Every row comes from one small tree of marks. The marks that hang from a mark follow it in brackets, in the order of their numbers. Every link used is in the known rows. Which tree was each row made from?
In the rows, 128 means zero.
Known rows:
Z555(Z640(Z874) Z739 Z827): [248 122 144  62 128 118 114  82 102  72 157 104 153  92  97 138 117 138
 106 142 185 100 109]
Z555(Z640 Z739): [195 139 163 101 136 116 106  88 117  88 155 123 116 137 122 140 155 164
  92 157 195 106  93]
Z545(Z555(Z827) Z874(Z640(Z727) Z739)): [ 85  56  98  81 144 103 130 149 122 159 127  82 140 132 120 109 141  25
 191 104 101 178 113]
Z640(Z727(Z555) Z874(Z827)): [129 158  90 157 107 181 152 122 108 178 128 133 153 103 137 160  97 167
 143 123 100 148 183]
Z827(Z555(Z640)): [132 127 143 133 155  96  97 110 113 128 122 125 114 138 155 106 165 153
 107 132 135  99  69]
Z874(Z640(Z727(Z555(Z739 Z827)))): [120 137 128 135 119 155 148 164  89 116 140 144 130 121 101 165 118  65
 157 156 137 125 160]
Z739(Z555(Z640(Z874))): [150 123 161 118 140 158  96  96 136 117 157 123 143  90 131 128 185 200
  99 153 127 132  70]
Z727(Z555(Z827) Z874(Z640 Z739)): [ 89 146 141 140 131 147 157 174 150  96  66 147 107 171 103  88 122  37
 187 113 122 192 148]
Z727(Z555(Z640) Z874): [152 161 118 125 124 146  96 130 140  75  73 161  92 152 148 111 149 155
 153 162 178 155 135]
Z545(Z555 Z874(Z640(Z727) Z827)): [ 66  71  67  81 152 150 155 123 143 192 147  90 168 140 169 149 130  93
 171 124  85 159 147]
Z545(Z640(Z727 Z874(Z555 Z827))): [111 106  66 205 145 110 166 149 151 152 136 118 139 106 118 174  84 204
  96 117  99  69 184]
Z545(Z555(Z739)): [140 117 181  90 147 137 108 112 131 114 170 138 142 117 153 124 149 127
 135 128 155 123 104]
Z874(Z739): [ 93 144 179 161 131 119 129 125 119 150 134 129 101 161 130  78 140 126
 102  85 143 166  91]
Z739(Z555): [ 96 128 161 114 125 170 106 116 106 149 164 155 139 108 170 106 161 154
 105 129 138 131  85]
Z555(Z640(Z727 Z874) Z739 Z827): [247 120 122  60 105 113  97  88  83  87 158 103 145  81  86 166 110 132
 109 157 173 109 122]
Z555(Z640(Z727(Z874(Z739))) Z827): [185 129 122  74  99 104  82 118 103 109  90 117 104 139 103 107 111  94
 123 129 158 177 114]
Z545(Z555(Z827)): [147 111 163  74 141 138 113 134 101 141 149 135 166  89 159  90 112  96
 141 100 149 128 112]
Z827(Z555(Z640(Z727(Z874(Z739))))): [114 126 123 127 125  79  75 114 131 125  83 119  79 170 128 113 165 120
 129 131 108 162  77]
Z727(Z555(Z827)): [154 153 124 126 117 153 137 152  73 135 112 162 138 102 151  95 104  99
 156 114 174 114 153]
Z874(Z555(Z739) Z827): [139 144 122 144 132 125 179 125 156 144 142 128 151 129 145 126 103 158
 106 113 132  54 167]
Z874(Z640 Z739 Z827(Z555)): [ 34 130 169 175 176 128 201 138 170 204 112  87 143 198 117 105 145  81
 133  68  36 157 101]
Z640(Z727 Z874): [115 133 121 147 105 146 100 112  87 131 168 138 128  98 139 144 111 171
  93 139 135 148 126]
Z874(Z555 Z640 Z827): [ 53 135 134 200 165 146 208 168 186 158 131 121 156 144 132 122 115 143
 104 119  78  82 156]
Z640(Z727 Z874(Z555 Z739)): [ 89 133 130 221 115  93 123 154 153 128 128 122 102 107  97 121 132 161
 105 117  94 130 128]

Which tree is each row?
[168 131 112  90 131 115 133  84 117 171 130 101 142 147 138 161 131 142
 119 127 111 100 121] => Z874(Z827(Z555(Z640(Z727) Z739)))
[128 125 145 182 132  92 149 152 150 114 123 113 131  98 100  78 112 128
 115  87 114 104 123] => Z640(Z874(Z555(Z827) Z739))
[155  87 110 116 159 130 148 113 151 146 168 100 165 105 111 205 106 167
 138 116 101 112 167] => Z545(Z555(Z739) Z640(Z727 Z874(Z827)))
[149 144 119 164 149 118 165 132 174 151 113 110 144 126 136 114 124 197
  94 123 120  67 143] => Z874(Z555(Z640) Z827)
[123 132 189 137 141 127 109 117 147 146 126 109 109 139 111  96 200 151
 109 113 119 166  54] => Z874(Z739(Z555(Z640)))
[127 119 142 118  99 140 108 120 102 157 147 114 138  85  99 122 134 114
 126 104  92 174 104] => Z640(Z727 Z874(Z739(Z555(Z827))))
[ 76 138 112 172  94  97  98 156 149 111  93 150  74 151 129 104 124 126
 121 130 123 154 136] => Z640(Z727(Z874(Z555 Z739)))
[126 140  80 112  89 127 129 122 143 121 116 148 120 140 149 146  87 140
 121 144 132 113 181] => Z640(Z727(Z874(Z555(Z739) Z827)))
[115 125 125  77  80 140  85 126 102 137 110 145 110 131 132 102 121  79
 140 117 123 195 114] => Z640(Z727(Z874(Z739(Z555(Z827)))))
[ 79 123 124 125 144 144 174 120 126 177 150 109 152 162 129 175 122  89
 130 127  65 117 139] => Z874(Z640(Z727) Z827(Z555(Z739)))
[ 32 132 152 204 147 106 148 176 208  81  91 142  87 184 110  85 146 102
 127 127  99 153 120] => Z727(Z874(Z555 Z640 Z739))
[174  76  97  51 128 102  98 134 115  85 132 139 133 113 121 170  90  85
 163 134 162 118 161] => Z545(Z555(Z739 Z827) Z640(Z727(Z874)))
[105 157  91 133  85 159  90 143  97 113  95 181  91 138 160 131 113 126
 156 156 158 169 161] => Z640(Z727(Z555 Z874))
[115 138 114 178 139 140 173 127 166 151 140 121 163 104 147 115  97 195
  97 107  99  84 156] => Z640(Z874(Z555 Z827))
[158 122 109  82 117  87  69  93 114  88 114 134  94 153 139 150 156 124
 130 169 146 117  94] => Z827(Z555(Z640(Z727(Z874)) Z739))
[ 78 126 124  93 149 149 164 104 163 122 118 131 143 194 154 133 117  88
 144 127  93 139 132] => Z727(Z874(Z640 Z827(Z555(Z739))))
[146 147 100 124  90 147 113 154  55 149 118 161 124  95 141 128  96 100
 151 130 160 128 165] => Z640(Z727(Z555(Z827)))
[199 154 141 143 138 138 123 111 135  78 128 129 119 114 106 151 163 178
 142 162 171 111 129] => Z727(Z555(Z640(Z874) Z739))
[115 115 122 152 122 106 155 180 125  93 149 135 132 104  90 157 108  75
 122 157 126  62 158] => Z874(Z555(Z739 Z827) Z640(Z727))
[192 158 143 133 134 133 121 120 120  89 118 141 108 133 119 142 166 155
 144 160 188 107 127] => Z727(Z555(Z640 Z739))
